Each row was made from one walk, in order. Every step used is in the known rows, and no mark comes twice. Write each row's walk.
In the rows, zero is written as 128.
Known rows:
luguf/pidut/pebiro/kesu/koragon: [107 147 135 120 144 161 122 162 105  88  82 118  98 241 132  97 151  72
 119 145 145 134 149 100 119]
subibur/koragon/kesu/pebiro/pidut/luguf/midob: [156 149 160 119 151  75 117 185 118 105  95 129 148  77 144 131 160 179
  77 144 151 208 119 104 100]
koragon/kesu: [138 119 125  85 147  77 132 168  89 119  99  98 140 131 121 101 162 123
 109 145 148 132 139 137 115]
kesu/pebiro/subibur: [136 131 132 127 154 116 193 177 130  56  92 141 139 107 128 123 137 161
 127 137 138 148  70 165  99]
kesu/koragon/subibur/pebiro: [ 97 157  70 129  91  79 146 115 117  92  92 144  72 190 114 156 149 187
 148 132 165 157 142 178  81]
luguf/subibur/pebiro/pidut: [113 131 120 114 105  78 143 161 120  58 115 122 164 107 134 132 126 133
 140 131 139 123  58 109 126]
koragon/subibur: [130 142  63 124 165  95 146 110 121 141 108 146  95 162 126 130 138 119
 139 129 145 129 116 134  83]
pidut/luguf/subibur/pebiro: [168 134  93  86 114  89 143 108 121  50 109 122 139  99 113 129 158 123
 112 131 157 136  59  92 111]
kesu/koragon/subibur/luguf: [ 88 154  89 114  77  84 151 117 121  95  77 161  76 171 119 150 151 163
 131 140 166 164 138 183  79]
luguf/pidut/koragon/subibur/pebiro: [122 170 109 106 100 116  81 153 106  74  80 122  96 192  94 137 122 111
 152 127 158 124 156  76  83]
subibur/koragon: [145 151 147 150 150  95 118 161 116 145  96 137 122 114 145 133 144 164
  91 147 142 194 127 154 113]
subibur/koragon/kesu/pebiro: [141 150 152 133 156  83 128 187 112 129  91 118 146  99 137 131 152 193
  98 154 141 199 137 149 110]
pidut/pebiro: [168 140  92 155 169 133 134 128 118 167  96 118 105 224 163  99 152  78
 117 137 133 111 114 129 112]
pebiro/goge/nefe: [114 140 121 152 140  71 106 121 125 175  88 117 129  85 135  98 144 162
  85 143 141 207 107 159 133]
nefe/goge: [176 156 129 138 112  90 140 108 116 157 130 132 138 139 159 102 154 164
 105 130 133 192 100 157 134]
pebiro/pidut/koragon/subibur: [143 128  95 130 109  74  85 147 113  87 104 155 111 130 139 134 125 144
 114 108 154 141  93 114  84]
kesu/pebiro/pidut/koragon/subibur: [151 142 112 146 125  99 139 162 122  58  86 154 135 122 145 125 131 170
 123 114 152 157  69 131  89]
kesu/pebiro: [157 144 129 140 146 124 178 157 116  81  81 135 142 131 143 105 146 146
 119 133 149 155  76 156 112]
kesu/koragon/subibur/pebiro/goge: [ 85 161  67 140  82  74 135 116 122 100  98 142  76 176 111 158 146 202
 137 135 165 171 140 187  86]
kesu/pebiro/pidut: [147 134 135 152 132 120 159 168 124  58  86 152 150  95 161 103 134 150
 110 121 147 161  46 134 107]
koragon/kesu/pebiro/goge: [127 133 126 113 139  82 140 181 106 104  96 100 160 103 121 104 157 172
  99 148 148 163 119 154 120]
pidut/luguf/subibur: [184 123 100  75 127  96 145 111 110  65 107 130 131 103 115 118 161 106
  91 136 158 139  57 114 120]
subibur/koragon/kesu/pebiro/goge: [130 155 149 145 147  78 117 188 117 136  95 116 150  85 134 133 150 208
  86 157 142 212 137 157 115]
goge/nefe: [145 128 133 119 177  77 138 108 109 165  63 120 116 119 145  84 155 118
 123 132 137 179 114 127 117]
luguf/subibur: [142 120 128  88 131  90 158 156  99  95 109 122 147 137 125 117 139 103
 115 147 141 122  76 155 141]

Write each row's walk:
[137 144 148 124 155  75 111 180 106 145  99 115 136 104 134 130 153 174
  91 154 141 189 152 144 112] -> subibur/koragon/kesu
[119 155  61 129 138  77 128 107 145  93 116 149 110 129 132 146 138 133
 149 109 153 137  94  52  61] -> koragon/subibur/pebiro/pidut/luguf/midob
[152 121 123  99 138  88 141 173 106  63  93 117 158  83 133 100 159 153
 102 132 152 151  89 113 104] -> koragon/kesu/pebiro/pidut/luguf
[111 121 143 107 163  74 143 196 126 103 114 127 129  80 113 149 140 177
 107 155 128 164 129 157  95] -> pebiro/subibur/koragon/kesu
[116 128 121  97  96  58 124 173 110  54 113 109 166 120 119 140 130 149
 141 132 144 121  84 106 120] -> luguf/subibur/pebiro/pidut/koragon/kesu
[138 120 132 107 141  87 142 187 103  75  91 115 160  97 138  99 152 153
 109 135 147 147  98 125 109] -> koragon/kesu/pebiro/pidut
[ 81 124 144 101 115  95 170 167 146  67  94 151 135  78 118 141 135 125
 124 145 135 139  93 132  84] -> pebiro/subibur/luguf
[137 133 150  98 144  74 149 189 105 102 104 113 164 106 124 135 143 161
 107 160 137 164 100 155 136] -> luguf/subibur/koragon/kesu/pebiro
[112 153  46 141 136  83 127 102 145  91 115 149 110 119 130 146 131 150
 156 110 149 133  89  73  62] -> koragon/subibur/pebiro/pidut/luguf
[165 116 109 123 115 102 109 129 121  58 104 158 127  63 154 104 143 116
  79 112 156 153  41  91 100] -> pebiro/pidut/luguf
[ 79 115 142 100 149  97 176 162  95  63 105 129 117 204 125 114 188 157
  95 144 158 182 147 190 135] -> pebiro/kesu/koragon
[144 146  92 176 169 108 109 112 133 207  89 110 110 184 162  95 150 114
 102 143 129 159 118 135 123] -> pidut/pebiro/goge/nefe
[ 90 166 164  99  57 118 106 161 125  65  54 142 132 129 116 128 135  90
 124 139 158 144 131  74  89] -> subibur/luguf/pidut/koragon
[ 74 166  89 132  83  93 124 109 132 125  64 151  70 182 122 142 146 159
 131 144 158 180 150 156  82] -> kesu/koragon/subibur/luguf/pidut/pebiro/goge/nefe
[182 132 112  89 132  90 133 120 117  79 107 134 131  88 119 130 160 133
  82 142 155 166  69 117 118] -> pidut/luguf/subibur/koragon
[ 70 133 156  95 106 115 155 178 144  50  85 149 131  85 109 138 125 106
 128 147 136 133 102 106  83] -> pebiro/subibur/luguf/pidut
[115 146 136 122 164 167 121 164 109  99  85 115 113 230 136  90 146  55
 120 143 139 125 140  79 120] -> luguf/pidut/pebiro/kesu
[119 132 120 109  94  68 128 165 115  53 112 119 160 122 125 142 125 144
 142 128 143 123  71 110 121] -> luguf/subibur/pebiro/pidut/koragon
[130 119 132  89 156  85 167 192 107  74  96 106 153 105 114 114 154 160
 121 147 140 139 117 149 103] -> koragon/kesu/pebiro/subibur
[125 153 136 132 149 157 108 173 124 107  85 125 100 185 130 116 123  76
 124 148 131 127 133  88 100] -> luguf/pidut/pebiro/subibur/koragon
[143 132 107 146 184 110 134 165 133 155 108 117 110 182 146 130 146 126
 117 152 120 129 133 135  96] -> pidut/pebiro/subibur/koragon/kesu
[ 87 166 153 122  87 147 124 148 139  96  56 142 130 148 142 111 135  58
 127 144 145 132 118  63  92] -> subibur/luguf/pidut/pebiro
[ 89 165 168  93  60 115 114 175 124  53  49 134 145 120 112 127 138 108
 128 141 158 148 135  73  86] -> subibur/luguf/pidut/koragon/kesu/pebiro
[158 132 125  86 117  58 116 185  91  73  89 103 131 159  94 140 153 178
 121 135 155 138 152 155  94] -> pidut/koragon/kesu/pebiro/subibur
[110 125 141  89 138  85 170 193 118  68  87 113 160  90 115 118 155 157
 122 149 142 144 115 135  96] -> koragon/kesu/pebiro/subibur/luguf
[153 123 124 130  97  80  84 163 104  75  98 147 124 120 145 121 130 138
  99 111 155 146  88 121 100] -> pebiro/pidut/koragon
[127 146 127 122 146 161 115 166 120  98  85 123  99 195 128 106 125  59
 130 143 133 107 124  86 102] -> luguf/pidut/pebiro/subibur
[159 118 121 117 114  90 108 140 124  57 111 156 141  51 151 119 138 132
  78 122 150 165  36  94 110] -> pebiro/pidut/luguf/subibur/koragon
[ 91 155  81 120 130  94 151 111 143 125  88 160 111 131 128 139 137 114
 144 132 147 137 113 104  68] -> koragon/subibur/luguf
[ 56 131 136  89 146  84 180 152 113  70 103 145 114 207 122 131 190 143
 105 142 162 186 157 147 108] -> pebiro/kesu/koragon/subibur/luguf/midob
[105 160  52 141 149  86 144 109 136 120 111 135 106 157 121 146 134 146
 171 122 144 127 119 102  71] -> koragon/subibur/pebiro
